Each row was made from one small tree. The marks that hang from a mark follow it in brackets, in the order of their numbers. Every link used is in the known rows. Write each row's tree.
Known rows
j_704[j_80 j_402[j_727[j_312]]]: [  0.1 -52.5  18.5  14.2 -17.4  60.2  18.4 -47.6 -32.3 -28.9  -7.1   5.5
  41.7 -55.5  15.0  14.2   6.8  30.3  18.1  22.2 -45.2  23.5 -19.7 -59.8]
j_364[j_255]: [-25.1  -9.9 -11.0  -5.0  -7.0 -34.0  11.2  52.4   7.8  18.4 -11.4   3.8
  20.1  -6.0 -13.0  14.5   0.2 -27.0  -0.2   5.5 -15.4 -44.8  36.7  20.3]
j_727[j_312[j_364[j_255] j_453[j_402]]]: [  1.7   6.3   8.6 -29.9  -4.9   9.7 -23.4  47.7   2.6  19.7   8.0 -53.1
   3.1   2.9  -1.5  -7.6  -3.5   6.1  12.6   5.6  44.4  -4.4  -3.7   7.3]
j_453[j_312 j_402[j_704[j_80]]]: [ -7.0  33.9  13.1 -15.7  28.1  22.9   9.1 -19.4  35.0 -33.4  11.5  67.9
 -31.8  46.1   0.3   7.2   2.1  38.0  -9.3 -30.3 -28.5  35.5 -37.6 -70.0]
j_364[j_255 j_312[j_453[j_402] j_727]]: [  7.8  21.1  16.3 -25.1 -25.7 -25.4  -4.2   8.3  13.4 -11.7 -16.1 -17.8
   3.8  31.4  -9.4  -3.1 -10.5 -10.2  -7.2 -12.0  64.2 -23.1  51.9  56.7]
j_312[j_453]: [ -9.1   4.6 -12.4  11.0  -8.4 -52.0  -4.5  15.3  22.8  16.1  15.4   0.6
  11.1   1.0   5.6  12.1  16.0  -7.2   5.2  -7.1 -29.6  -8.7  23.8  12.9]
j_453[j_312[j_364]]: [  0.6  46.8 -22.6  -6.2  -5.0 -22.7  -4.8  17.5  10.9   3.9   7.4  31.8
 -18.4  -0.8  24.9  -5.3   6.1  -3.1   6.4 -16.0 -26.5   9.4 -36.4  20.0]
j_402[j_704 j_727[j_312[j_364[j_255]]]]: [  6.9 -61.8 -12.7   2.2  33.8  -4.7   5.4 -13.7 -10.3 -10.9 -14.0   9.8
  -1.1  -4.7 -23.0   6.2 -12.3  -6.5  -3.4  15.2   1.5  -1.3 -35.2 -17.1]
j_704[j_80 j_402]: [-14.0  -7.2  13.0  24.9 -17.5  52.0  13.0 -16.0 -21.3 -37.1  -3.3  28.3
  31.4 -39.9  29.0   5.9  13.9  27.7  17.0   9.4 -66.8  15.2  14.4 -49.4]
j_80[j_704[j_402[j_727]]]: [-14.6 -16.2 -43.9  34.9  24.6  40.9   8.3  22.5  -3.7 -18.8 -31.2   8.5
  19.3 -34.1 -34.1   4.4  -3.9 -21.1  -1.6  20.3 -54.1  -9.1  15.7 -32.5]
j_402[j_704[j_80] j_727[j_312]]: [ -4.8 -68.3   4.8   4.5  19.8   8.6  24.3 -67.0 -10.0 -24.5 -14.9  38.2
  18.0 -14.3 -17.1  24.9  -0.5  16.9  -2.2  16.8 -23.6  20.2 -39.8 -56.7]
j_727[j_312[j_453]]: [-13.8  -3.2   1.1 -18.3 -17.1 -28.6  -7.1  19.7  30.7  25.5   1.5 -11.4
  42.5 -19.5  -2.7  10.0   9.4   3.2  18.2  19.2  -2.9  -8.3  -8.5  -7.4]
j_727[j_312[j_364[j_255] j_453[j_402[j_704]]]]: [  0.0  -1.7  11.2 -30.1  14.6  15.1 -22.6  37.4   9.1   4.2   3.8 -36.8
  -4.6  17.8  -4.8 -10.3  -6.8  12.4  11.6   4.1  40.3   4.2  -8.8 -11.2]
j_312[j_364]: [  0.0  26.9 -35.8  26.7   4.9 -21.0  -5.6  27.1  -7.3   9.0   0.9  12.3
 -12.0 -15.2   8.5  -4.9  13.9 -12.3   2.3  -2.8 -28.5 -13.0  -0.2  24.4]
j_402[j_727[j_312[j_364[j_255]]]]: [  8.7 -45.6 -19.2  -1.0  -2.3 -14.1   7.0   3.6 -18.1  23.1  -8.5 -22.9
  13.9 -33.3 -17.5  10.6  -1.8 -16.8   3.9  17.3  10.8 -18.6 -25.9  10.7]
j_364[j_255 j_312[j_727]]: [ -5.5  14.4   0.6 -17.1 -32.9 -33.3  11.2   8.5   5.3 -10.3 -38.0  12.1
  24.9   1.6 -10.0   2.9 -11.1 -27.2  -5.0   5.5  37.6 -42.9  45.3  67.7]
j_402[j_704]: [-19.2  -2.9 -19.4  23.8  34.8 -27.8  10.2   3.7  33.0 -18.5  -8.1  68.5
   3.6  15.3 -17.3  10.1   5.9  -2.2  -6.8   1.4 -57.8  -7.3   2.5 -30.0]
j_727[j_312[j_364[j_255] j_453]]: [ -5.5  -6.1   1.3 -29.8 -18.2  -8.1 -18.8  45.3  -6.4  23.3  -1.6 -47.9
  19.7 -15.2   9.5  -6.1  -3.8  -7.1  20.0  16.6  35.3  -9.9  -1.2  26.7]
j_255[j_727[j_312]]: [-24.1  49.1   8.6  10.0 -23.3  -6.1   0.4  11.1  28.7  41.8  -5.4  22.7
  26.7 -24.2 -13.6 -12.3   2.4 -29.7  -6.8  28.9 -14.5 -25.0   5.7  11.3]
j_364[j_255 j_312[j_453]]: [ -6.1  -3.2  11.2 -25.1 -39.7 -47.5 -22.9  30.1  18.5 -15.5 -19.8 -10.9
  29.3  -2.0 -28.2   8.9  -5.0 -42.0   5.2  -0.1  41.9 -30.9  56.0  55.0]
j_704[j_80]: [-20.3   0.7  -2.2  12.5 -18.3  -8.5  21.2 -18.2 -10.9  -5.5  -5.5  34.6
  17.9 -22.6  11.4  22.9  18.2   4.5   3.3   3.9 -44.0  -1.6  11.1 -18.0]
j_255[j_727[j_312[j_453[j_402[j_704[j_80]]]]]]: [-19.1  41.1  35.4  -1.1  -6.9  25.9  -7.6 -20.5  24.5  15.0   6.3  14.5
   2.3   9.7  -7.3 -16.1  -1.6  -2.6 -10.7  11.4   3.5  13.0   7.9 -17.4]
j_402[j_704[j_80] j_727[j_312[j_364 j_453]]]: [ 12.3 -63.9   4.8  -0.1  19.0  11.9   4.9 -67.4 -30.6 -27.9  -1.1   3.6
  -4.0  -6.2   5.8  10.8  -3.8  16.8   1.9   5.2   1.6  39.5 -40.1 -31.5]

Which tree is each row?
[  1.7 -44.6   8.3  35.2 -11.2  46.7  22.6 -49.7 -37.8 -35.3   0.1  19.7
  23.6 -45.2  16.7  15.5  11.2  21.9   7.7   6.8 -62.9  20.7   0.2 -49.7]
j_704[j_80 j_402[j_727]]
[ 21.1   1.7  -5.9 -12.7  45.3  16.5  -1.2  -2.7   6.3 -19.8  15.0  21.4
 -61.1  48.2  -9.4  -2.8 -13.5  11.4 -17.4 -36.2  10.6  23.9 -46.6 -27.6]
j_453[j_312[j_364[j_255]] j_402[j_704 j_727]]
[-26.7  15.8  22.6 -19.5 -28.4 -11.8  -4.7  39.3  10.9  41.6  -6.1 -22.4
  22.7  -8.1  -9.1  -8.2 -11.7 -38.6  -2.6  19.2  22.1 -34.7  38.3  36.3]
j_364[j_255[j_727[j_312[j_453]]]]
[ -2.1 -58.8  -9.6  28.5  29.7  -8.3  27.4 -68.6 -15.5 -32.3  -6.3  55.0
  -4.8  -0.6 -14.0  28.2   3.8   6.8 -13.3  -2.5 -48.5  16.7 -15.0 -44.1]
j_402[j_704[j_80] j_727]
[  3.8  66.2  -5.7 -10.6  10.0  -3.9  23.7  -5.2  35.5  13.8  12.9  37.7
 -30.3  42.3  23.2  -2.7   1.8  40.6 -10.4 -28.4 -12.5   8.5 -33.6 -11.3]
j_453[j_312[j_727] j_402]
[-11.6  33.7  28.0 -14.3 -49.6 -33.6 -27.0  20.1  19.5   0.4 -16.1  -8.3
  16.9   1.8 -27.7 -11.8 -12.4 -66.8  -9.6   4.9  49.0 -32.5  70.3  76.5]
j_364[j_255[j_727] j_312[j_453]]
[  8.2 -13.4 -10.7   9.8  19.5  -3.5   8.4  -4.3  27.0  19.0   8.3   3.8
   3.4  -3.2 -40.3  17.5  11.9   9.9 -11.1   0.9  -8.9 -11.0 -26.3 -46.9]
j_453[j_402[j_727[j_312]]]
[  0.7  25.0 -24.5   7.1  -3.1  -9.7  23.0  18.0 -39.3  20.4 -12.3 -14.4
 -20.5  10.1  42.2 -15.8  -8.8   0.6  -2.9  -4.5  13.2 -24.0  18.2  70.5]
j_312[j_364[j_255] j_727]
[ -7.6  55.8  -3.3 -16.6 -16.6  -8.6  -6.8  31.3  -0.1  17.4   3.7  13.5
 -24.9   5.0  22.7 -18.2  -8.3 -27.0  -3.8 -12.6   1.1  -6.2 -10.0  45.9]
j_453[j_312[j_364[j_255[j_727]]]]
[-21.3  26.1  27.5 -19.8 -19.1   3.6  -6.6  44.1  19.3  40.6   1.3 -26.4
  10.4   7.9 -16.8 -11.1 -10.1 -28.7  -8.0  11.0  31.3 -30.3  38.0  19.1]
j_364[j_255[j_727[j_312[j_453[j_402]]]]]
[ 14.1  37.0 -22.2  17.9  -1.7 -27.5   6.6 -13.5 -27.2  19.2  12.2 -24.0
 -28.3  17.4  59.7 -17.4   2.5  16.0   1.6 -15.6   4.5   9.4  10.8  67.6]
j_312[j_364 j_453 j_727]
[  5.9  25.9  -1.2  12.2  31.5 -15.5  18.9 -23.5  21.2   2.4  16.2  13.5
 -28.2  60.3  22.7  -5.2   0.2  41.2 -13.6 -24.7  -6.6  13.5  12.7  -3.4]
j_312[j_453[j_402[j_704]] j_727]
[ 14.9 -34.4  -8.9  27.2   1.9  38.1  -0.5  -5.4 -14.0 -12.2  -1.2  -4.2
  28.0 -49.7   3.3  -3.1   3.7  10.5  15.7  19.7 -39.3   5.5 -25.4 -31.9]
j_704[j_402[j_727[j_312[j_364]]]]
[ -2.3  31.6   1.8   3.8 -16.5 -16.1 -23.3  35.8 -22.2  26.4  15.0 -41.5
 -25.2   7.8  19.7 -22.7  -4.8 -37.6  -2.2  -9.1  24.7  -9.0  45.5  72.3]
j_312[j_364[j_255[j_727]] j_453]
[ 22.6 -12.7  -8.2   3.1  14.1  -9.1 -17.3  21.4 -23.4  13.9  25.8 -58.6
 -42.3  23.5  -2.7  -4.0  -0.8  -7.4  -7.2 -27.0  35.5   0.7  18.7  26.9]
j_312[j_364[j_255] j_453[j_402[j_727]]]
[ 13.1 -27.5   2.3  10.0  39.3  37.3   8.5 -39.9  -4.0 -22.3   3.0  20.1
 -21.7  12.6 -22.8   9.3   1.8  28.8 -12.1  -5.1  -2.4  26.1 -39.4 -69.0]
j_453[j_402[j_704[j_80] j_727[j_312[j_364]]]]
[  6.1 -59.0  -2.5   6.1  24.6  18.5  14.2 -61.6 -29.6 -30.3 -11.9  24.1
  -0.7 -15.0  -5.3  14.3  -3.6  14.6  -2.4  12.1 -10.6  27.5 -46.4 -41.2]
j_402[j_704[j_80] j_727[j_312[j_364]]]
[ 18.9   8.6  -0.8   6.3 -14.4 -38.3 -21.8 -18.6  35.3 -21.0   1.7   7.9
   6.3   5.6 -42.7  11.6  11.5 -17.8  -7.3 -12.0  22.3  -4.0  17.1   9.9]
j_364[j_312[j_453[j_402[j_727]]]]
[ 10.7  31.0  16.9  -2.4 -10.7  -7.7   0.3 -54.0  16.9 -44.1 -11.5  28.1
  -4.6  34.0   2.1  -1.1   0.2  18.0  -8.3 -16.4  27.7  19.0  22.7  11.2]
j_364[j_312[j_453[j_402[j_704[j_80]]] j_727]]
[  3.5   4.3  13.2 -17.3   9.0  27.9 -18.4  -2.6   0.3  -9.7   7.7 -18.2
  -5.5   9.6   8.3  -7.1   4.3  29.1  11.2   2.0  20.8  29.9 -24.7 -30.9]
j_727[j_312[j_364 j_453[j_402[j_704[j_80]]]]]
[ 13.9 -48.2   4.5   9.2  -5.3  34.0  -6.3   7.7 -22.8  -8.4   2.7 -36.9
  24.9 -35.4  10.1  -4.2  -3.2   4.8  18.4  15.0 -10.4   4.0  -6.8 -14.3]
j_704[j_402[j_727[j_312[j_364[j_255] j_453]]]]
[ 17.2  33.4  -4.1  -4.0   8.8   1.2   3.4  14.7 -28.3  20.4  16.0 -53.7
 -48.0  47.2  43.6 -22.3  -8.4  19.5  -5.9 -29.4  46.4   0.4  28.8  56.5]
j_312[j_364[j_255] j_453[j_402] j_727]
[  6.2 -46.5 -10.7   2.7  -7.1 -37.2   7.3 -20.8   8.1  25.7   5.8 -13.7
  27.0 -26.4 -18.2  21.9   8.0  -8.0   3.6  14.1  -6.9  -5.8 -24.3  -7.0]
j_402[j_727[j_312[j_453]]]
[  3.9  75.4   6.1 -17.8   3.0  20.2 -11.5  36.9  15.5  15.2  17.2   5.7
 -50.0  33.8   5.4 -24.0  -7.2  -4.7 -13.3 -28.9  17.5   4.2 -14.5  10.2]
j_453[j_312[j_364[j_255[j_727]]] j_402]
[ 12.9 -30.6  -3.8   2.9  47.5  20.9   0.4   0.9  10.2  -8.8   0.6   5.1
 -22.5  24.6 -38.1   4.4  -7.0  11.4 -13.0  -3.5  14.0  -0.8 -26.9 -50.0]
j_453[j_402[j_704 j_727[j_312[j_364[j_255]]]]]
[  5.9  46.3   8.2   4.1   1.5   6.6 -27.2  39.5  -9.2  24.9  25.0 -49.3
 -45.1  30.6   6.3 -27.2  -5.0 -20.7 -12.8 -22.2  37.6  -3.7  42.3  44.5]
j_312[j_364[j_255[j_727]] j_453[j_402]]
[ -1.0   9.8  -6.8 -15.3 -12.8 -13.0 -20.2  23.5   4.3  21.1   4.4 -29.4
  19.3 -20.4  12.3  -6.6   7.5   2.4  21.4  15.5  14.2   1.7 -18.2  15.4]
j_727[j_312[j_364 j_453]]
[ 13.9 -48.5  20.1  12.7 -19.0  61.7   3.7 -48.8 -48.7 -31.3   4.5 -22.0
  24.5 -49.9  31.8   1.4   5.3  30.0  21.5  14.2 -23.6  38.7 -18.2 -37.6]
j_704[j_80 j_402[j_727[j_312[j_364 j_453]]]]
